Every row comes from one small tree of marks. The marks that hang from a mark follow it in brackets, in the order of their numbers. Every link used is in the known rows. Which tree was each row made from?
Known rows
j235[j39[j99] j226 j518[j517[j43]]]: [ 0.88  1.15 -3.29 -0.63  0.47  4.17  3.02 -3.85 -2.88  1.15 -0.92  0.69
  0.55 -0.16 -2.88 -4.01 -1.77 -0.22 -2.91 -4.25 -1.13  0.41  3.04 -2.29
 -0.17  2.53 -1.35  0.12 -7.13 -0.84]
j518[j235[j39] j517[j43[j707[j576]] j226]]: [-2.44 -1.09  0.04 -1.65 -0.49  1.73  4.29 -1.03 -2.01 -2.20  0.35  0.78
  0.94 -6.22 -2.23 -3.36  0.34 -1.18 -0.84 -2.67  2.02 -0.49  2.91 -1.39
 -0.09  4.25  5.94  3.90 -5.27  2.06]
j226[j235[j39[j99] j518[j517]]]: [-1.57  0.24 -1.60  0.89  0.92  2.27  0.68 -3.08 -1.72  0.20 -0.13 -1.25
  1.15 -2.27 -2.02 -3.04 -2.27  1.01 -0.79 -1.36 -2.36  2.26  2.05 -2.04
 -1.60  1.68 -2.34 -0.70 -5.02 -0.03]
j518[j235[j39 j226] j517]: [-3.88 -0.79  1.69 -0.64  0.18  2.51  1.25 -1.35 -2.25 -0.67 -0.87  2.44
  1.89 -0.96 -1.41 -2.95 -1.99 -1.04 -2.21 -3.13  1.51  0.53  3.79 -2.71
 -0.82  2.31  2.28  2.08 -3.32  0.75]
j517[j518[j235]]: [-0.10 -1.06  0.02  0.73 -0.92 -0.53  3.13  1.07  0.87 -0.37 -0.14 -0.15
  1.53 -0.92 -2.23 -1.68 -0.50  0.17 -1.25 -0.87  0.30  0.78  0.15  0.34
  0.97  1.44  2.27  0.94 -0.57 -1.46]
j707[j43[j517[j518[j235[j226]]]] j576]: [-2.37 -2.97 -1.95  0.81  1.99  1.32  0.43 -0.29 -2.09 -1.73 -0.27 -0.89
  0.75  0.35 -1.81 -2.12 -2.44 -0.56 -4.80 -3.24  0.80 -1.27 -2.23 -0.93
 -0.22  0.99  1.08  1.51 -3.71 -0.69]
j235[j39 j226 j518[j517]]: [-0.66  1.99 -3.66 -0.61  0.25  4.09  0.92 -4.42 -2.60  2.21 -1.07  2.11
  1.77  2.31 -1.89 -1.80 -0.32  0.20 -4.32 -4.43 -0.97  0.70  2.60 -3.12
 -0.61  1.57 -1.94  0.72 -6.29 -1.53]
j43[j517 j707]: [-2.06 -0.83 -4.80  1.12  0.72  0.87  0.19 -4.18 -1.00 -1.75  3.03  1.22
  1.02 -0.52  0.57 -0.77  1.31  0.11 -3.68 -0.36 -1.35 -0.31  1.45 -0.76
 -2.81  1.80  2.90  2.93 -1.96 -1.53]
j517[j43 j518[j235[j39 j226]]]: [ 2.73  0.06 -1.36 -0.22 -0.87  0.40  5.15  0.15  0.41  0.28 -0.15 -1.40
  0.51 -1.88 -2.37 -2.96 -0.10 -0.69 -0.46 -3.11 -0.49  0.26  1.02  0.75
  1.97  2.99  2.83  0.40 -3.67 -0.04]
j517[j518]: [ 2.01 -0.48 -1.19  1.65 -1.28 -0.39  2.86  0.07  1.43 -0.20  0.26 -0.73
  1.26 -0.09 -1.99 -0.92  0.50  0.64 -1.72 -0.93 -0.85  0.66 -0.66  0.51
  0.38  0.49  0.78  1.23 -1.33 -1.88]
j517[j43 j518]: [ 3.79 -0.40 -1.71  0.77 -1.59 -0.38  4.87  0.23  1.76 -0.59  0.34 -2.34
  0.18 -2.69 -2.59 -1.97  0.93 -0.05 -0.30 -1.71 -1.25  0.28 -0.88  1.68
  1.14  1.45  2.66  1.11 -2.81 -0.47]
j226[j235[j39[j99] j518[j517[j43]]]]: [-0.98  0.21 -1.87  0.62  0.82  2.24  1.42 -3.08 -1.64  0.12 -0.07 -1.80
  0.79 -3.19 -2.24 -3.49 -2.15  0.63 -0.33 -1.74 -2.55  2.08  1.95 -1.69
 -1.46  1.99 -1.81 -0.68 -5.56  0.33]
j707[j43[j517[j518[j235]]] j576]: [-2.93 -3.23 -1.87  0.81  1.69  1.13  0.37  0.14 -1.56 -1.88 -0.23 -1.17
  0.84 -0.36 -2.07 -1.96 -2.21 -0.30 -4.53 -2.67  0.88 -1.17 -2.62 -0.60
  0.02  0.87  1.22  1.71 -3.28 -0.78]
j43[j517[j518] j707[j576]]: [-1.98 -0.89 -6.11  1.03  1.20  0.19  1.58 -3.29 -0.88 -1.73  2.02  0.46
  0.51 -0.45 -0.37  0.02  1.83  0.18 -5.08 -0.51 -0.91 -0.85 -0.52 -0.69
 -1.80  2.13  3.27  2.95 -2.96 -2.01]
j517[j43 j226[j235[j39[j99]]] j518]: [ 7.39  0.58 -1.83  0.99 -1.44 -1.22  6.88 -0.92  0.78 -0.84  1.33 -4.85
 -0.26 -5.56 -3.61 -3.72  0.75  0.12  1.67 -2.21 -2.39  0.28  0.98  1.14
  0.66  3.62  1.48  0.84 -5.67  1.15]
j707[j576]: [-1.42 -1.90 -2.04  1.77  0.98  1.88  0.09  0.89 -0.15 -1.14 -1.22  0.85
  1.93 -1.92 -1.59 -0.93  0.26  0.13 -2.50 -1.94  0.84 -0.24 -1.34 -0.49
 -0.67  0.11  1.23  2.88 -2.80 -0.69]
j226[j235]: [-0.27 -0.88 -0.32  2.35  0.77  0.73 -0.26 -1.30 -0.24 -0.84  0.54 -1.27
  1.67 -2.38 -0.56 -1.91 -1.49  0.49  0.40 -0.73 -2.07  2.02  1.06 -0.73
 -2.43  0.43 -0.72  0.37 -2.32  0.45]
j517[j43]: [ 1.97 -1.05 -1.14  0.89 -0.79  1.19  2.64 -0.04  0.94 -0.91  0.39 -1.09
  0.90 -3.81 -1.70 -2.43  0.48 -0.29  0.33 -2.09 -0.67  0.34  0.13  1.07
 -0.12  0.99  2.54  2.00 -2.87  0.37]
j235[j518[j517]]: [-2.79 -0.02 -1.81 -0.63 -0.39  2.33  0.78 -2.31 -1.18  0.20 -0.80  1.39
  1.66 -1.19 -2.45 -1.14 -0.31  0.49 -3.09 -1.56 -0.24  0.92  0.53 -1.68
 -1.08  0.41  0.75  1.82 -3.60 -1.54]

Write each row's tree
[-0.78  1.68 -3.06 -0.82 -1.13  2.89  1.80 -3.37 -1.33  1.52 -0.41  0.90
  1.76 -0.66 -3.06 -1.60  1.20  0.96 -3.24 -3.32 -0.74  0.45  1.74 -2.19
  0.16  1.82 -0.86  2.13 -5.81 -1.21]  j235[j39 j518[j517[j226]]]
[-3.07 -1.73  2.92 -0.85 -0.76  0.50  2.60  0.05 -1.38 -2.34 -0.11  1.44
  1.92 -4.71 -2.62 -2.80 -1.03 -0.83 -0.74 -1.46  2.20 -0.17  2.72 -1.55
 -1.07  2.23  4.88  3.82 -2.58  1.14]  j518[j235 j517[j226]]
[-3.31 -1.76  0.93 -1.37  0.53  2.06  3.07 -1.42 -2.67 -2.43  0.17  2.06
  0.80 -4.14 -0.83 -3.25 -1.70 -2.03 -1.07 -1.99  1.82  0.29  3.12 -1.51
 -1.58  3.14  6.15  2.53 -3.62  1.47]  j518[j235[j226] j517[j43[j707]]]
[ 0.35  0.11 -6.21  1.10  1.16 -0.49  2.58 -4.28 -1.48 -1.71  2.61 -1.08
  0.43 -2.15 -0.77 -0.54  2.19  0.37 -4.00 -1.04 -1.76 -0.93  0.69 -1.11
 -2.23  3.53  2.48  2.95 -4.97 -0.93]  j43[j517[j226[j235[j39]] j518] j707[j576]]
[-2.12 -1.45  1.69 -0.90  0.30  2.53  3.54 -0.96 -2.22 -1.50 -0.65  0.90
  0.66 -3.66 -2.34 -4.83 -2.74 -1.63 -0.55 -3.22  1.33  0.22  3.98 -1.78
 -0.21  3.30  3.36  1.57 -4.76  1.60]  j518[j235[j39[j99] j226] j517[j43]]
[-1.34 -0.44 -0.06  0.54  0.39  2.27  0.82 -0.27 -1.18  0.59 -0.53  1.82
  2.36  0.21 -1.06 -2.84 -1.54 -0.61 -1.31 -3.41  0.77  0.67  3.07 -1.29
  0.25  2.18  0.96  1.06 -2.20 -0.36]  j518[j235[j39 j226]]
[-0.32  0.16 -5.45  0.70  0.84  0.20  1.42 -5.28 -1.88 -1.71  3.37 -0.12
  0.85 -2.19 -0.28 -1.01  1.40  0.37 -2.85 -0.58 -2.10 -0.26  2.06 -1.26
 -3.44  2.98  2.56  2.85 -4.01 -0.88]  j43[j517[j226[j235[j518]]] j707]
[-0.32  0.34 -2.50  1.55  0.99  2.12  0.48 -2.55 -1.13  0.86  0.06 -1.51
  1.38 -1.57 -1.86 -3.01 -2.06  1.18 -0.37 -1.60 -2.74  2.27  1.74 -1.39
 -1.19  1.57 -3.00 -1.16 -4.35 -0.61]  j226[j235[j39[j99] j518]]
[ 0.54 -1.61 -3.42  0.61  0.28  1.96  3.03 -0.71 -0.31 -1.97  0.93 -0.19
  0.34 -4.61 -0.63 -1.89  1.23 -0.67 -0.89 -1.62 -0.01 -0.02 -0.33  0.86
 -0.66  2.10  4.36  2.58 -3.66  0.37]  j517[j43[j707[j576]]]
[ 4.66  0.25 -3.07  0.74 -0.49  0.79  4.72 -2.43 -0.72 -1.53  2.60 -2.45
  0.35 -6.21 -1.09 -2.97  1.65 -0.20  1.37 -2.15 -1.73  0.45  1.98  0.45
 -1.26  3.94  3.10  2.25 -5.70  1.93]  j517[j43[j707] j226[j235[j39]]]
[-2.59 -1.47  0.46 -1.13  0.51  2.75  3.97 -1.78 -2.88 -1.94  0.26  1.41
  0.37 -3.84 -1.38 -4.63 -2.46 -1.71 -0.86 -2.67  1.48  0.44  4.23 -1.75
 -0.64  3.99  4.48  1.74 -4.70  1.61]  j518[j235[j39[j99] j226] j517[j43[j707]]]
[-1.60 -0.02 -4.98  0.34  0.68  0.22  2.00 -4.08 -1.24 -0.98  2.64  0.87
  0.77  0.79  0.06 -1.08  0.92 -0.14 -4.13 -1.10 -1.21 -0.38  2.12 -1.07
 -1.43  3.21  3.11  1.84 -2.50 -1.89]  j43[j517[j518[j235[j39 j226]]] j707]
[ 1.30  0.14 -5.02  1.09  0.25 -1.30  2.94 -4.63 -0.91 -2.03  3.66 -1.12
  0.42 -1.88 -0.52 -0.85  1.80  0.31 -2.78 -0.14 -2.37 -0.36  1.51 -0.71
 -2.76  3.21  2.92  2.59 -3.49 -0.94]  j43[j517[j226[j235] j518] j707]
[ 1.86 -0.83 -2.47 -0.45 -0.38  0.22  5.73 -0.49 -0.35 -1.16  1.17 -0.64
  0.01 -2.94 -1.14 -2.46  0.14 -1.15 -0.74 -1.55  0.10  0.35  0.98  1.02
  0.68  3.62  5.42  0.90 -2.99 -0.23]  j517[j43[j707] j518[j235[j226]]]
[ 2.76  0.38 -2.64  1.73 -0.22 -1.47  2.56 -3.03  0.02 -0.92  1.88 -2.66
  0.80 -1.45 -2.84 -2.17  0.38  0.66 -1.90 -1.49 -2.74 -0.63  1.52 -0.71
 -1.41  2.20 -0.24  1.72 -3.85 -0.74]  j43[j517[j226[j235[j39[j99]]] j518]]
[ 4.23 -0.57 -3.40  0.86  0.44  1.11  5.07 -1.75 -1.19 -2.21  1.95 -2.68
  0.06 -7.09 -1.64 -3.71  0.95 -0.32  1.15 -2.11 -1.12 -0.02  1.50  0.36
 -1.18  4.14  3.18  2.31 -6.52  1.99]  j517[j43[j707[j576]] j226[j235[j39[j99]]]]
[-2.73 -0.74  1.35 -1.32  0.06  2.55  2.67 -1.27 -2.05 -0.87 -0.78  1.33
  1.18 -2.91 -1.84 -3.72 -1.63 -1.56 -1.16 -3.76  1.13  0.23  3.60 -1.96
 -0.32  2.98  3.57  2.01 -4.54  1.62]  j518[j235[j39 j226] j517[j43]]
[-2.46 -3.17 -2.07  1.03  1.82  1.48  0.97 -0.03 -1.82 -1.75 -0.14 -1.48
  0.55 -0.34 -2.39 -2.90 -2.70 -0.13 -4.29 -3.05  0.64 -1.12 -1.99 -0.72
  0.55  1.37  0.39  1.28 -3.76 -0.73]  j707[j43[j517[j518[j235[j39[j99]]]]] j576]
[ 1.13  2.21 -4.64  0.18  0.47  4.03  0.67 -3.62 -1.88  3.03 -0.79  1.63
  2.00  3.07 -1.65 -1.72 -0.10  0.48 -3.79 -4.63 -1.57  0.75  2.14 -2.10
  0.01  1.44 -2.79 -0.02 -5.52 -2.25]  j235[j39 j226 j518]
[-1.24 -2.88 -1.84  1.40  1.95  1.28 -0.16 -0.88 -2.11 -2.33  0.45 -1.79
  0.94 -1.90 -1.82 -2.33 -1.93 -0.23 -3.62 -2.87  0.12 -1.28 -1.96 -1.02
 -1.50  0.92  0.54  2.37 -4.50  0.40]  j707[j43[j517[j226[j235]]] j576]
[ 5.23  0.41 -1.36  1.04 -0.85  0.34  4.14 -1.35  0.17 -0.87  1.32 -3.28
  0.75 -5.79 -2.45 -3.28  1.04 -0.07  1.86 -2.90 -1.97  0.27  1.62  0.40
 -0.60  2.81  1.54  1.94 -5.59  2.07]  j517[j43 j226[j235[j39]]]
[ 5.15  1.07 -1.57  1.68 -1.36 -1.24  4.43 -1.23  0.62 -0.07  1.20 -2.83
  1.25 -2.30 -2.62 -1.86  1.15  0.93 -0.13 -1.72 -2.08  0.61  0.94 -0.08
 -0.08  2.35 -0.26  1.14 -3.99 -0.16]  j517[j226[j235[j39]] j518]
[-2.91 -1.06 -5.47  0.42  1.82  0.31  1.80 -2.93 -1.78 -1.75  1.62  1.08
  0.65 -0.37 -0.27 -0.51  0.81 -0.44 -5.05 -0.98 -0.12 -1.00  0.56 -1.15
 -1.77  3.03  4.07  2.49 -3.02 -1.63]  j43[j517[j518[j235[j226]]] j707[j576]]
[ 2.34  0.86 -2.85  1.60 -0.37 -1.48  2.13 -3.38  0.20 -0.47  1.88 -2.22
  1.11 -1.05 -2.49 -1.37  1.14  0.71 -2.34 -1.81 -2.86 -0.53  1.28 -0.88
 -1.41  2.00 -0.02  2.03 -3.66 -0.75]  j43[j517[j226[j235[j39]] j518]]
[ 2.36 -0.97 -4.06  0.44 -0.46  0.38  5.20 -0.50  0.57 -1.52  0.95 -1.43
 -0.24 -3.67 -1.36 -1.36  1.72 -0.37 -1.53 -1.24 -0.49  0.15 -1.32  1.45
  0.68  2.53  4.42  1.65 -3.64 -0.57]  j517[j43[j707[j576]] j518]
[ 4.49 -0.41 -2.41  0.71 -0.31  0.21  4.81 -1.97 -0.70 -2.32  2.60 -2.37
  0.35 -6.97 -1.11 -2.92  1.24 -0.52  1.68 -1.33 -1.40  0.34  1.55  0.81
 -1.92  3.49  4.14  2.49 -5.12  1.89]  j517[j43[j707] j226[j235]]
[-0.78  1.02 -2.81  1.19  0.76  2.11 -0.39 -2.84 -0.91  1.44 -0.03 -1.12
  1.81 -0.92 -1.35 -1.81 -0.92  1.23 -0.93 -1.89 -2.80  2.33  1.41 -1.56
 -1.17  1.26 -2.82 -0.74 -4.36 -0.56]  j226[j235[j39 j518]]
[-0.80 -1.14  0.27  0.88  0.69  2.27  1.70  0.03 -1.46 -0.15 -0.40  1.48
  1.87 -0.32 -1.62 -4.06 -2.65 -0.69 -0.64 -2.93  0.81  0.59  3.43 -1.07
  0.34  2.45  0.75  0.52 -2.39 -0.29]  j518[j235[j39[j99] j226]]
[ 7.21  0.22 -1.49  0.45 -2.39 -1.40  7.02  0.11  1.51 -1.03  1.12 -3.15
  0.24 -4.73 -3.68 -2.43  2.17 -0.16  0.50 -2.23 -0.87 -0.82 -0.12  1.86
  1.16  2.58  3.68  2.62 -4.21  0.30]  j517[j43 j226 j518]
[-1.11 -0.88 -5.17  0.12  0.96 -0.69  3.22 -2.64 -1.45 -2.20  2.23  0.23
  0.68 -2.53 -1.21 -0.73  1.95 -0.25 -4.20 -0.86  0.14 -1.65  0.58 -0.66
 -1.41  3.65  4.95  3.85 -3.55 -1.33]  j43[j517[j226 j518[j235]] j707[j576]]
[ 0.10  1.62 -3.32 -1.23 -1.21  2.83  2.83 -3.26 -1.16  1.34 -0.43  0.05
  1.30 -2.08 -3.22 -2.20  1.41  0.65 -2.42 -3.73 -1.01  0.34  1.62 -1.63
  0.54  2.28 -0.01  2.03 -6.61 -0.57]  j235[j39 j518[j517[j43 j226]]]
[-1.53 -1.42  0.81 -1.41 -0.61  1.52  5.30 -1.02 -1.97 -2.63  0.99  0.37
  0.41 -6.49 -2.60 -4.77 -0.84 -1.07  0.17 -2.08  1.71 -0.20  3.91 -1.06
 -0.06  4.63  5.56  3.11 -4.82  2.00]  j518[j235[j39[j99]] j517[j43[j707] j226]]
